Each row comes from the steps of one walk. Every step used is in the known rows, and no mark comes twice. Write the walk behind each row, first mark first.
In the rows, 128 means zero.
Known rows:
s/r/q/d/c: 88,161,96,112,128,93,143,138,125,161,105,163,116,164,127,148,156,157,115,96,128,130,131,161,129,138,136,155,140,138
c/r/z/k: 127,139,104,106,92,92,132,144,134,157,124,140,161,129,104,104,117,122,136,158,127,143,103,160,184,116,131,147,129,98
h/z: 108,144,144,119,128,150,152,124,134,112,127,130,133,112,130,152,145,109,123,110,134,128,108,146,123,117,122,140,110,118
z/r/q/d: 99,177,88,144,132,96,127,131,125,152,105,137,122,137,143,165,130,120,153,144,160,132,128,138,130,138,131,130,130,110
d/c/r/z: 123,136,123,101,76,93,147,144,141,132,119,147,160,130,110,115,148,159,111,125,124,115,122,116,176,106,124,151,146,116
c/r: 126,129,132,116,106,108,130,137,127,137,111,121,136,123,123,131,126,114,128,108,148,131,119,137,163,140,133,125,133,123
r/z/k: 129,139,101,119,115,112,131,132,136,148,137,146,150,135,107,99,120,134,136,175,105,141,111,148,151,103,128,150,122,108
s/r: 120,129,108,118,123,111,145,122,125,132,125,143,106,142,116,129,139,149,119,104,127,136,138,153,143,137,134,148,138,149
h/z/r/q: 83,175,115,128,113,127,139,132,122,112,134,144,121,129,130,159,148,123,139,122,157,149,122,138,133,126,119,139,131,129
q/d/c: 107,152,122,125,141,117,138,130,127,140,105,136,148,130,134,154,133,132,128,123,123,114,117,115,128,107,124,144,121,96
k/c/r/s: 130,147,125,114,96,57,154,168,121,135,105,151,123,116,99,75,115,124,114,117,146,143,110,131,168,151,117,145,129,82
z/h: 121,148,103,128,128,131,104,126,126,121,124,136,126,126,123,124,120,107,151,132,116,129,112,114,132,141,121,118,146,122
d/q/r/s: 146,138,132,121,134,85,149,126,148,136,114,149,121,112,135,111,143,129,129,93,167,155,102,86,128,139,121,158,101,86
s/k/z/r/q/d: 86,192,79,155,148,99,137,136,142,158,132,152,145,142,114,126,115,94,159,142,148,134,100,165,125,121,137,141,130,103
w/h: 126,134,112,157,128,128,111,123,131,130,131,117,146,143,127,120,142,128,144,120,135,132,137,125,118,113,126,120,145,142
s/r/q/d: 97,158,91,120,132,94,146,135,132,172,97,150,99,154,139,153,150,128,127,108,148,130,131,183,120,158,143,138,135,145
r/q/d/c: 96,161,113,120,132,108,128,145,125,155,108,148,137,151,141,146,146,137,124,116,133,123,122,132,109,128,130,130,134,116
k/s/r/z: 119,156,88,137,111,97,172,134,145,135,128,158,107,116,122,82,164,169,126,108,134,126,120,174,154,132,140,175,128,148
q/r/z/k: 126,143,110,128,111,94,148,127,147,152,136,155,141,114,119,108,134,127,149,158,135,146,91,131,165,89,139,155,119,87
v/h: 143,147,118,149,145,146,129,121,113,146,129,112,141,138,133,125,126,132,128,137,124,114,134,119,130,132,119,104,147,146
q/d/c/r/s/k: 114,157,132,98,125,76,148,156,121,139,95,164,156,149,116,103,118,122,110,112,154,159,103,158,151,137,126,154,102,79
v/h/z/r: 109,185,114,153,143,153,148,108,108,115,133,116,144,117,129,161,134,124,142,135,143,127,116,107,153,108,105,125,135,124
c/r/z/h: 126,151,92,113,83,98,126,137,145,137,110,143,145,115,116,114,135,114,146,141,128,109,105,127,171,140,126,130,155,116
c/r/s/k: 132,133,140,101,112,87,138,156,123,127,117,155,136,146,107,77,112,118,111,118,160,171,117,167,151,158,131,136,114,115
d/q: 134,126,114,133,140,119,122,121,129,140,127,125,142,132,122,127,135,123,123,103,128,133,120,91,128,131,118,131,126,118
q/d/c/r/s: 118,160,138,97,116,82,149,149,132,142,85,146,149,124,132,127,124,135,119,116,147,136,110,141,152,136,116,162,104,78
k/s/r/z/h/w: 118,199,59,126,111,114,148,111,138,106,130,163,99,114,114,83,170,145,136,123,128,138,107,178,146,132,145,176,137,134
w/h/z: 107,150,126,151,126,150,132,122,137,115,132,120,152,126,131,145,159,116,139,107,144,134,118,139,113,105,117,129,128,138
w/h/z/r/s: 108,181,115,143,123,118,142,124,138,91,129,137,140,118,125,126,145,134,149,133,162,164,129,131,129,109,98,159,113,112
w/h/z/r/q/d: 77,204,88,164,133,113,133,122,137,135,114,129,145,135,147,176,161,106,165,120,178,138,118,149,115,113,123,135,131,123
q/r/s/k: 132,136,145,117,131,88,155,140,137,123,129,170,117,132,121,81,125,125,125,112,167,172,103,141,132,137,139,144,96,100
c/r/z: 130,131,117,113,83,93,149,136,148,144,111,132,148,115,121,120,143,134,121,139,141,110,119,146,171,130,132,139,139,121
w/h/v: 129,133,106,158,121,123,100,101,146,112,136,115,132,141,129,128,157,98,147,137,146,135,133,105,120,117,129,111,149,161
s/k: 122,128,123,128,137,122,128,134,117,130,140,146,138,154,111,102,119,122,122,124,127,152,119,144,130,132,138,119,125,128
r/z/h: 130,150,87,123,108,117,121,124,144,126,124,147,140,117,122,108,136,129,147,159,108,101,115,121,136,135,120,132,150,123
d/c/r/s/k/z: 116,154,138,99,112,96,149,165,142,126,134,167,166,138,84,59,108,124,116,106,123,153,95,147,153,116,112,163,122,95
r/z/k/c: 125,150,86,134,105,78,145,152,125,155,136,160,150,129,83,74,116,131,128,173,96,136,102,131,169,96,125,150,137,78

Which walk is each row?
106,155,108,134,139,105,128,137,134,166,101,136,123,141,152,152,140,111,136,131,151,117,121,161,105,150,137,119,126,126 -> r/q/d
128,130,97,113,106,96,163,121,149,142,125,155,117,132,115,116,154,167,113,128,123,115,138,154,155,127,135,165,139,150 -> s/r/z
126,150,131,109,118,91,149,155,151,140,127,152,153,126,95,64,102,103,126,121,139,149,96,178,142,140,120,153,112,103 -> c/r/s/k/z
134,132,132,113,138,108,138,147,125,121,132,163,128,150,114,73,113,134,109,129,140,165,125,157,117,152,127,138,105,120 -> r/s/k
115,144,112,96,85,92,130,150,126,145,129,152,172,142,91,101,123,144,126,143,105,146,103,131,194,91,124,161,135,95 -> d/c/r/z/k
127,156,97,131,103,97,138,118,159,134,122,155,129,100,132,119,151,117,158,145,141,112,93,98,152,120,134,139,147,100 -> q/r/z/h
119,161,95,137,135,138,114,126,151,132,136,135,143,106,113,110,113,90,166,139,99,101,92,123,122,121,114,137,148,111 -> k/z/h
98,173,88,143,127,107,128,142,135,135,159,156,137,153,94,97,112,115,151,136,133,150,112,148,131,122,132,137,146,129 -> s/k/z/r/q
114,169,105,147,128,122,140,118,147,119,143,126,141,106,109,129,111,116,161,149,127,121,112,114,146,94,116,154,131,104 -> k/z/r
66,199,111,125,124,115,147,132,122,123,111,152,138,130,136,184,155,128,140,122,150,137,108,127,137,105,118,157,123,100 -> h/z/r/q/d/c
130,156,120,120,122,97,136,130,127,105,128,147,116,122,124,109,111,148,138,159,150,158,136,121,142,134,110,159,109,103 -> z/r/s
118,136,107,145,130,92,144,156,106,134,141,160,133,151,84,74,117,118,112,123,120,149,111,131,147,126,136,123,144,104 -> s/k/c
124,183,74,121,75,73,138,136,127,118,110,148,140,112,86,93,146,112,122,147,123,121,99,130,176,120,130,137,168,88 -> k/c/r/z/h/w
105,149,105,128,83,68,134,174,113,157,111,145,123,141,103,98,135,114,117,106,143,139,114,139,161,157,133,114,166,114 -> k/c/r/q
112,157,113,109,96,83,156,138,146,155,90,141,169,117,127,141,149,137,119,132,137,96,107,131,172,105,130,155,129,90 -> q/d/c/r/z
122,144,98,127,123,128,95,103,141,104,123,133,115,127,122,134,138,74,156,152,127,131,110,94,133,142,125,111,152,139 -> z/h/v
111,134,135,105,97,108,128,143,119,124,118,134,149,135,111,127,133,136,117,101,130,135,118,111,172,116,123,136,146,113 -> d/c/r
145,169,115,141,147,154,127,99,107,120,133,108,139,138,131,135,145,130,113,146,129,129,139,140,120,118,126,110,139,140 -> v/h/w
106,158,110,121,111,89,128,148,130,175,86,128,133,139,147,158,138,103,136,112,166,123,113,171,137,161,142,118,131,119 -> c/r/q/d
130,157,140,128,137,97,166,139,163,134,143,167,132,112,110,69,116,110,140,119,150,151,82,148,124,116,132,160,102,87 -> q/r/s/k/z
114,163,94,140,144,136,115,137,138,129,148,151,150,134,92,84,105,82,159,133,102,124,85,135,120,125,124,129,148,114 -> s/k/z/h
100,157,89,122,92,66,117,182,96,172,118,154,134,156,83,86,110,103,133,125,129,169,98,152,172,144,132,119,156,93 -> z/k/c/r/q
115,141,120,111,92,100,117,155,123,153,112,131,125,144,127,128,140,120,126,107,152,138,124,156,143,161,138,115,150,143 -> c/r/q
91,169,97,160,130,113,131,146,110,137,140,141,158,137,87,99,129,97,147,124,113,164,91,136,139,81,113,140,134,89 -> w/h/z/k/c
84,187,66,136,149,91,139,149,109,182,115,159,102,149,129,108,132,116,154,105,141,172,98,216,137,153,150,164,108,123 -> z/k/s/r/q/d
125,188,94,131,134,151,114,103,147,104,140,129,137,109,109,117,126,89,152,148,102,119,99,140,111,109,123,139,141,108 -> k/z/h/w
101,177,94,143,116,112,129,134,146,137,144,140,131,130,115,119,121,122,160,142,130,129,119,131,131,119,120,142,149,129 -> k/z/r/q
123,174,112,128,137,98,144,140,160,127,136,176,131,111,103,61,108,86,165,130,138,147,67,131,129,133,124,149,121,79 -> q/r/s/k/z/h
132,147,112,140,133,48,161,153,124,140,127,183,127,136,90,55,131,119,115,86,162,174,86,88,146,133,127,148,111,60 -> d/q/r/s/k/c
124,156,95,133,93,97,134,97,173,114,121,152,114,100,130,128,166,86,165,160,152,113,86,75,157,119,139,131,149,115 -> q/r/z/h/v
103,160,85,134,140,112,135,141,105,145,142,153,106,139,106,84,120,134,146,104,121,184,102,183,163,129,142,172,112,122 -> z/k/s/r
117,144,96,140,128,93,124,153,97,150,137,148,139,140,84,85,98,113,134,149,100,159,101,127,157,109,123,137,133,77 -> z/k/c
128,174,100,118,132,144,104,106,120,97,128,129,121,129,121,134,136,109,138,144,121,137,117,131,117,128,128,127,137,118 -> z/h/w
131,133,123,137,134,99,138,115,138,145,123,133,130,114,133,139,149,116,138,84,160,137,100,72,140,117,132,136,121,99 -> d/q/r
123,165,95,122,137,114,115,122,162,105,137,164,132,129,96,65,114,63,154,158,121,145,84,129,111,142,116,136,127,121 -> r/s/k/z/h/v
99,162,88,132,120,103,146,149,119,149,126,157,82,145,127,88,158,149,129,77,147,156,126,184,129,166,146,153,136,166 -> k/s/r/q
97,165,125,133,123,136,153,116,124,94,132,133,131,106,124,165,135,119,141,130,150,144,112,118,149,101,114,152,113,109 -> h/z/r
84,184,97,158,111,127,123,128,127,113,139,134,135,146,129,151,162,123,156,119,159,155,129,136,120,113,117,131,146,147 -> w/h/z/r/q
104,143,126,101,83,101,120,161,115,141,117,147,138,156,116,120,144,142,115,93,132,145,127,129,151,138,131,128,157,135 -> d/c/r/q
124,171,82,150,130,85,150,131,142,163,136,156,144,100,118,78,149,127,158,110,147,158,65,110,170,102,138,171,105,74 -> d/q/r/z/k/s
